Each row comes from the steps of one walk. Every step used is in the known rows, and no mark comes twice. Write the walk behind each row, first mark first.
In the rows, zero is written as 100.
Known rows
pozi/famo/nizene: 102	111	131	74	135	107	66	63	120	126	130	119	107	59	109	54	64	84	88	84	107	93	120	109	108	94	103	104	121	76	95	134	54	87	77	113	109	113	91	82	79	86	89	77	105	94	83	90	109	82	70	101	104	100	91	124	91
miba/pozi/famo/bafoze: 109	85	74	132	133	107	111	69	144	125	104	69	114	104	116	79	132	57	94	121	79	88	108	144	103	91	83	81	127	79	49	131	53	99	75	93	112	100	81	104	104	109	108	110	98	91	136	76	145	66	58	102	101	96	83	114	95
rede/direb: 115	117	107	87	99	131	131	63	83	99	78	91	75	96	92	98	50	116	110	160	114	101	55	58	112	77	90	88	101	124	88	116	126	79	106	92	103	105	109	108	68	115	74	64	97	86	73	93	69	77	119	91	98	105	76	126	92
bubev/direb/natuf/bafoze/famo: 99	89	110	85	71	96	99	113	42	127	98	89	139	63	107	132	97	110	95	87	130	118	79	92	94	119	108	101	78	113	123	87	104	79	109	98	123	91	104	105	142	93	84	130	86	84	113	109	124	121	83	92	68	115	90	97	118
komuz/bafoze/bubev/direb: 81	95	81	97	102	118	95	126	87	58	99	86	94	98	140	104	62	75	46	110	109	83	84	109	106	111	60	112	121	82	107	70	103	86	96	71	119	78	100	87	108	124	91	115	127	93	63	105	118	113	111	107	102	103	131	117	77
famo/pozi/miba/bafoze/direb: 117	75	51	86	105	86	119	118	109	76	72	105	74	91	73	88	115	114	122	59	75	68	162	150	123	100	99	108	104	81	67	100	99	113	124	97	123	94	132	100	87	119	101	115	119	91	93	91	89	101	110	105	121	98	112	78	83
famo/nizene/pumup/direb/rede: 100	139	120	103	141	76	68	81	127	98	135	148	57	107	111	76	64	109	114	87	105	98	100	99	58	95	114	90	93	109	134	70	119	106	73	114	42	105	68	86	86	40	129	26	102	118	105	99	38	105	113	127	65	98	72	117	125
bafoze/komuz: 99	146	97	122	123	128	97	97	134	137	77	97	87	107	90	116	87	83	89	134	115	68	121	83	98	103	84	125	77	85	120	99	137	80	100	77	82	123	126	145	88	137	130	114	97	109	60	112	53	84	126	83	124	88	103	111	88
nizene/pumup/direb/rede: 106	147	106	117	90	74	90	75	112	100	120	99	46	129	111	107	100	116	109	155	90	141	107	79	58	81	102	74	76	126	122	60	122	139	78	116	50	95	54	75	90	69	135	46	89	109	89	104	77	101	115	110	78	87	86	96	87
komuz/bafoze: 77	88	85	110	135	145	121	99	117	62	98	67	86	114	117	66	80	58	54	114	79	77	91	82	106	95	40	97	117	92	91	97	116	93	104	82	127	92	96	65	114	99	76	105	138	96	92	105	112	102	127	95	118	95	109	94	100
pozi/miba/bafoze/komuz: 113	88	57	130	40	101	100	149	129	104	67	73	79	145	94	111	113	112	89	100	97	94	160	89	88	96	86	98	89	95	93	93	129	99	140	79	108	101	127	105	88	129	104	116	94	80	77	98	86	64	132	83	127	83	138	95	93
direb/natuf/bafoze: 101	87	82	113	120	118	109	94	101	121	106	109	140	111	69	94	98	85	110	104	123	111	101	59	108	104	104	100	62	123	108	129	122	77	89	91	125	98	90	108	150	63	77	126	105	148	143	114	105	127	98	104	108	101	93	90	141
bubev/direb/natuf/bafoze/famo/nizene: 97	91	116	79	87	92	87	118	50	123	108	117	140	60	111	121	80	111	105	52	137	101	74	102	93	120	115	107	91	106	133	92	104	65	101	100	113	95	106	104	135	72	82	117	90	89	115	103	105	122	83	103	57	120	85	108	137
nizene/pumup/direb: 104	139	97	128	90	76	97	90	101	114	117	76	57	110	86	113	97	108	101	147	88	115	107	74	56	76	97	88	88	122	130	78	108	136	75	112	48	78	85	83	65	80	140	47	94	106	102	114	47	106	120	99	93	84	88	105	96
bubev/direb/natuf/bafoze/famo/nizene/pumup: 95	98	112	80	75	85	84	119	48	119	118	120	139	72	99	123	94	116	102	57	131	111	87	103	73	110	120	96	81	121	139	87	112	83	83	103	94	93	92	111	119	63	94	102	78	95	131	114	96	128	87	111	61	115	84	113	134
nizene/famo/pozi/miba/bafoze: 98	78	118	104	88	103	99	124	81	56	94	104	93	109	86	111	115	102	113	100	56	124	138	145	105	92	105	80	108	109	111	101	82	121	89	94	138	83	129	83	54	104	104	85	107	101	110	122	74	109	121	108	124	90	105	80	71
nizene/famo/pozi/miba: 105	93	118	90	109	99	107	102	79	71	109	124	93	97	80	110	113	99	120	104	71	126	139	154	114	101	119	82	94	105	130	114	92	138	87	105	140	98	129	88	53	92	116	79	102	116	105	120	50	126	117	98	124	95	86	87	52
natuf/direb/rede: 134	82	152	83	96	74	88	60	95	93	100	86	36	87	141	55	53	101	75	119	102	139	103	109	94	104	102	89	96	124	59	54	142	88	127	99	118	138	84	43	170	74	82	91	95	88	56	95	133	82	87	104	88	81	67	66	79
direb/rede: 99	133	113	93	134	116	103	60	131	105	98	121	65	108	132	60	87	96	100	151	107	134	113	90	107	109	96	80	66	103	82	77	125	101	116	101	114	127	62	78	157	85	102	93	103	104	64	85	118	88	90	103	90	99	77	84	73
pozi/miba: 129	92	63	104	72	90	125	104	122	113	101	94	83	107	85	79	101	110	94	116	109	122	151	94	99	104	107	88	74	96	103	121	116	131	140	107	128	109	120	77	99	103	102	97	94	101	94	89	63	91	106	69	130	93	102	96	68
pozi/famo/bafoze: 100	90	106	78	132	119	68	53	134	126	109	120	128	73	119	79	125	84	111	136	84	101	91	96	108	97	91	105	131	73	56	152	42	110	91	106	103	107	96	88	101	77	105	112	97	84	108	91	144	91	46	84	117	106	97	112	86
nizene/famo/pozi/miba/bafoze/bubev/direb: 106	83	121	94	64	82	86	139	55	55	95	116	103	93	106	142	104	114	106	95	73	126	136	168	100	108	120	88	104	102	124	85	76	119	90	84	134	74	132	100	55	117	113	89	100	97	90	120	78	118	111	114	107	98	118	97	54
direb/pumup: 93	126	124	113	102	114	90	100	124	96	91	123	69	83	82	36	90	95	102	140	100	106	84	80	92	100	130	94	69	119	101	108	115	86	94	114	89	91	76	97	139	95	110	75	79	104	95	100	109	83	67	117	103	94	88	88	51
bubev/direb/natuf/bafoze/komuz: 108	100	98	107	81	112	87	116	61	118	78	100	127	90	97	143	89	93	100	95	142	93	107	83	85	120	94	109	66	104	152	89	137	60	97	71	125	92	115	113	131	90	91	130	81	102	104	110	109	120	109	94	78	109	96	107	116
nizene/famo/pozi: 93	114	141	93	145	113	102	87	76	76	105	114	99	78	87	105	98	84	114	126	64	114	110	144	110	97	102	91	100	107	122	113	80	115	67	96	127	92	125	97	68	97	119	78	114	119	105	128	57	127	110	109	114	93	79	87	66
pozi/famo/bafoze/direb: 97	108	116	69	140	106	72	51	128	126	109	123	117	69	110	87	133	100	118	109	104	80	93	94	110	89	96	122	134	62	76	139	43	116	94	120	68	119	94	114	75	102	111	112	86	89	114	85	154	99	59	88	106	112	98	114	97
pozi/miba/bafoze/bubev/direb: 118	75	61	112	13	75	96	159	96	90	76	87	88	117	116	116	95	127	77	102	113	121	146	109	84	110	98	91	92	91	83	80	96	103	144	81	117	76	124	90	99	131	99	107	94	80	74	85	104	80	103	89	114	98	143	106	75
natuf/bafoze/bubev/direb: 113	104	132	95	72	82	96	98	69	83	96	103	172	93	114	122	63	92	97	108	134	95	88	99	113	132	108	112	106	78	117	119	104	80	105	88	112	95	116	99	142	121	91	120	95	112	80	85	93	123	87	91	89	117	124	125	95

Which walk is each row?
116	64	50	98	99	100	119	118	116	78	76	103	85	104	86	82	111	102	117	80	59	84	157	145	119	108	95	97	102	87	57	109	98	107	124	87	150	85	135	82	108	98	95	111	123	92	82	97	81	95	100	99	130	92	110	81	77 : famo/pozi/miba/bafoze
72	88	99	97	90	107	108	125	100	94	77	67	99	79	109	96	114	107	89	85	45	85	82	124	109	99	86	107	134	94	21	74	60	85	119	97	102	91	111	113	111	133	97	124	134	56	71	106	131	69	88	107	111	93	117	76	100 : miba/bafoze/famo/pozi
81	104	150	101	138	129	78	91	103	85	110	133	118	93	109	111	126	87	121	153	87	109	64	98	85	94	100	90	117	104	116	129	71	116	82	99	81	100	110	104	84	67	128	78	94	111	149	125	77	121	100	94	103	103	81	102	103 : nizene/famo/bafoze
113	104	81	141	110	99	127	72	128	133	100	39	90	98	104	74	105	55	68	119	84	103	138	144	103	84	77	75	108	90	72	116	65	97	74	88	128	98	77	97	92	138	97	100	100	89	112	76	137	56	76	103	107	86	86	107	76 : miba/pozi/famo
75	105	96	98	148	125	120	98	105	67	93	67	68	101	104	71	88	74	64	80	106	56	94	85	112	83	45	115	120	78	109	85	114	103	107	91	82	107	90	91	81	133	87	109	128	93	97	97	127	108	142	103	104	102	112	95	118 : komuz/bafoze/direb
108	100	94	126	129	92	100	78	144	116	93	87	98	100	103	68	145	72	104	92	87	73	104	145	98	89	110	94	121	83	69	117	60	101	68	106	74	106	67	123	99	126	111	102	72	89	141	67	171	64	53	122	87	98	87	107	91 : miba/pozi/famo/bafoze/direb/pumup
110	116	128	92	81	128	113	74	87	84	77	116	65	98	87	68	60	127	122	157	114	109	39	57	108	79	125	88	90	140	98	113	137	73	95	106	87	97	88	109	83	110	73	51	69	87	73	94	99	71	92	118	90	100	76	120	66 : rede/direb/pumup
60	93	95	90	114	127	124	102	104	78	115	63	99	96	128	81	107	78	49	84	71	92	56	94	119	100	61	104	140	91	74	85	92	110	113	108	110	110	93	80	99	124	80	125	135	74	73	109	126	86	102	93	113	94	116	90	98 : komuz/bafoze/famo
98	74	81	95	47	79	102	148	117	105	101	92	92	108	107	87	112	133	87	50	89	103	124	108	94	105	110	94	114	96	62	92	90	108	147	113	99	107	113	89	91	113	89	102	100	64	88	90	89	66	101	89	112	97	126	94	110 : pozi/miba/bafoze/famo/nizene
99	84	78	111	26	52	92	150	108	95	114	84	73	125	105	113	117	145	96	50	82	116	117	103	72	91	116	88	121	106	91	70	90	129	132	122	68	93	104	84	59	102	107	76	95	67	94	94	74	71	117	92	101	91	128	100	119 : pozi/miba/bafoze/famo/nizene/pumup/direb
101	97	74	105	109	101	103	107	103	117	114	131	146	119	71	115	90	91	103	96	135	110	97	70	118	111	122	116	62	115	102	124	110	78	79	87	112	90	85	137	145	83	94	130	105	165	123	109	103	133	87	114	114	101	106	104	127 : direb/natuf/bafoze/bubev
105	109	66	133	120	89	84	94	94	142	110	87	46	93	84	132	88	96	107	131	109	108	76	58	79	93	99	116	67	117	117	72	95	97	91	111	91	71	94	90	91	75	113	80	119	131	114	106	76	115	112	97	81	100	85	83	123 : pumup/direb/natuf
98	110	99	84	129	124	62	63	142	130	104	124	130	93	118	109	134	84	112	130	93	82	102	97	109	99	95	121	128	67	78	141	64	100	84	98	87	119	105	122	80	96	116	126	89	90	85	99	134	83	65	82	122	100	106	121	83 : pozi/famo/bafoze/komuz
111	132	110	117	120	79	83	61	108	112	109	93	35	108	134	113	80	103	114	153	99	122	80	75	89	105	94	94	88	97	115	51	108	111	112	117	85	104	73	60	119	87	111	68	114	98	58	80	100	95	108	92	62	101	88	84	89 : pumup/direb/rede
93	111	157	82	93	63	93	74	93	91	133	117	146	117	121	110	99	114	123	46	99	105	65	94	102	117	134	99	126	95	121	89	108	111	100	136	59	135	75	85	120	76	96	85	95	100	93	88	83	106	89	102	63	109	97	103	143 : natuf/bafoze/famo/nizene/pumup/direb/rede
101	77	72	105	25	79	117	143	110	102	95	64	90	112	105	96	129	133	82	79	82	123	122	95	96	97	101	89	109	100	58	91	86	120	154	111	111	103	115	88	95	130	94	119	100	61	88	92	112	63	103	78	118	92	131	87	90 : pozi/miba/bafoze/famo
82	123	143	110	138	134	65	100	114	96	97	139	121	116	110	138	134	83	124	149	95	93	71	101	88	98	103	108	112	94	136	116	91	105	73	84	62	113	120	135	65	87	140	93	83	117	128	132	60	114	113	93	111	99	88	106	104 : nizene/famo/bafoze/komuz
75	113	138	92	152	114	73	99	95	102	111	147	106	94	88	125	144	104	135	121	110	103	73	90	86	83	115	109	98	108	130	106	75	115	71	105	50	102	98	144	63	76	131	88	81	131	173	127	95	139	113	110	92	109	79	93	132 : nizene/famo/bafoze/direb/natuf
115	75	65	123	45	99	110	140	121	92	77	67	83	127	97	82	109	115	90	108	90	114	144	90	89	95	82	81	95	103	72	101	108	108	147	92	123	86	114	70	104	105	87	104	103	78	98	89	96	71	116	81	127	90	129	88	92 : pozi/miba/bafoze
116	66	75	74	62	80	106	121	42	114	99	110	135	70	97	136	112	121	110	52	115	118	110	132	112	126	122	101	80	103	119	95	109	99	114	103	150	93	119	97	129	84	86	140	86	87	108	104	112	130	81	91	80	116	93	93	99 : bubev/direb/natuf/bafoze/famo/pozi/miba
69	99	70	97	150	129	112	110	103	82	100	86	64	112	88	81	97	78	70	67	113	65	94	76	107	81	55	118	98	97	115	79	118	96	91	89	87	97	77	110	85	109	82	118	125	117	119	110	136	122	142	117	108	103	108	85	133 : komuz/bafoze/direb/natuf
118	73	41	93	88	83	113	131	117	71	83	121	95	110	90	103	105	107	110	79	66	85	152	155	127	115	108	105	103	82	52	103	90	109	115	86	141	82	129	107	103	116	110	118	125	105	66	95	77	98	89	107	131	92	124	91	63 : famo/pozi/miba/bafoze/bubev
112	93	90	82	85	118	124	85	74	103	95	123	124	127	80	137	63	121	120	119	140	110	46	51	129	89	119	102	81	137	104	124	133	67	81	89	108	97	94	142	87	97	61	94	89	138	95	101	89	108	109	115	96	111	94	133	124 : rede/direb/natuf/bafoze/bubev
73	106	112	100	134	125	106	112	111	49	91	91	59	104	98	52	95	82	74	74	103	59	85	86	108	88	76	113	115	93	116	81	125	97	95	104	69	100	73	92	93	126	84	99	106	94	95	96	150	103	127	121	100	100	114	89	93 : komuz/bafoze/direb/pumup
100	122	73	92	89	88	82	128	73	126	101	135	94	73	107	134	69	108	81	123	146	112	100	110	90	114	119	121	60	104	109	78	87	79	89	78	103	74	95	144	114	116	122	111	96	125	80	106	93	118	76	114	93	108	107	118	76 : bafoze/bubev/direb/natuf
101	78	99	76	82	97	102	109	42	113	97	106	137	53	101	134	104	106	113	70	110	101	87	125	109	127	113	107	85	106	115	92	100	81	100	99	139	92	115	108	136	86	84	137	98	90	109	109	120	130	76	98	75	115	85	91	108 : bubev/direb/natuf/bafoze/famo/pozi
93	120	94	119	73	66	99	97	83	122	134	86	98	126	75	142	125	123	112	102	88	126	82	70	68	85	122	91	86	136	129	79	105	135	68	126	48	86	72	108	75	70	125	79	88	122	126	123	73	116	113	106	90	91	92	93	132 : nizene/pumup/direb/natuf/bafoze/famo
111	86	99	88	89	129	131	72	70	103	87	105	120	122	72	118	67	117	127	123	130	109	47	38	120	81	104	93	82	140	104	132	143	65	91	91	115	99	94	121	87	82	51	87	88	120	107	106	91	106	120	107	94	110	79	122	134 : rede/direb/natuf/bafoze
95	86	128	72	106	91	131	76	85	87	106	97	179	80	93	103	114	94	114	63	74	85	76	122	144	126	112	112	129	80	78	129	91	102	108	120	123	128	120	99	134	112	87	138	115	95	83	95	92	110	75	84	111	107	100	89	106 : natuf/bafoze/famo/pozi
109	100	67	143	131	109	102	76	155	133	91	72	111	120	114	102	136	55	93	113	81	71	118	147	104	94	82	95	124	72	65	118	70	91	69	81	98	115	91	128	91	126	117	119	91	89	117	82	132	60	71	103	108	87	93	120	94 : miba/pozi/famo/bafoze/komuz
94	108	151	89	89	65	95	84	87	95	138	99	155	101	103	111	96	113	115	47	99	88	56	91	100	113	125	110	137	91	121	107	96	110	95	136	55	121	100	89	101	85	104	89	99	100	104	97	60	109	93	94	81	107	101	113	150 : natuf/bafoze/famo/nizene/pumup/direb
104	112	160	98	104	86	105	87	95	79	88	102	133	99	71	65	94	101	129	76	129	71	85	70	113	107	121	117	98	89	132	122	125	90	103	123	62	120	91	103	128	119	88	104	72	115	113	79	124	113	100	102	87	112	108	95	115 : natuf/bafoze/direb/pumup
56	94	78	94	120	104	95	119	98	86	142	98	77	115	116	107	110	97	64	36	80	86	54	95	91	92	89	111	133	111	108	59	91	112	74	118	69	92	73	96	71	75	93	89	132	100	105	124	96	108	120	122	86	94	102	102	143 : komuz/bafoze/famo/nizene/pumup/direb/natuf
109	112	140	96	118	88	119	76	90	92	91	82	142	96	77	85	90	95	117	79	133	66	98	72	116	105	91	118	108	75	125	125	122	95	116	110	73	127	108	104	116	127	88	115	93	113	118	79	105	121	120	85	96	114	107	102	133 : natuf/bafoze/direb
108	80	50	110	56	84	108	154	112	108	82	86	63	125	74	93	123	131	97	72	115	102	154	80	88	83	97	100	74	106	84	88	112	109	139	97	90	95	102	112	82	117	93	113	89	98	119	90	121	88	134	97	117	95	127	82	120 : pozi/miba/bafoze/direb/natuf
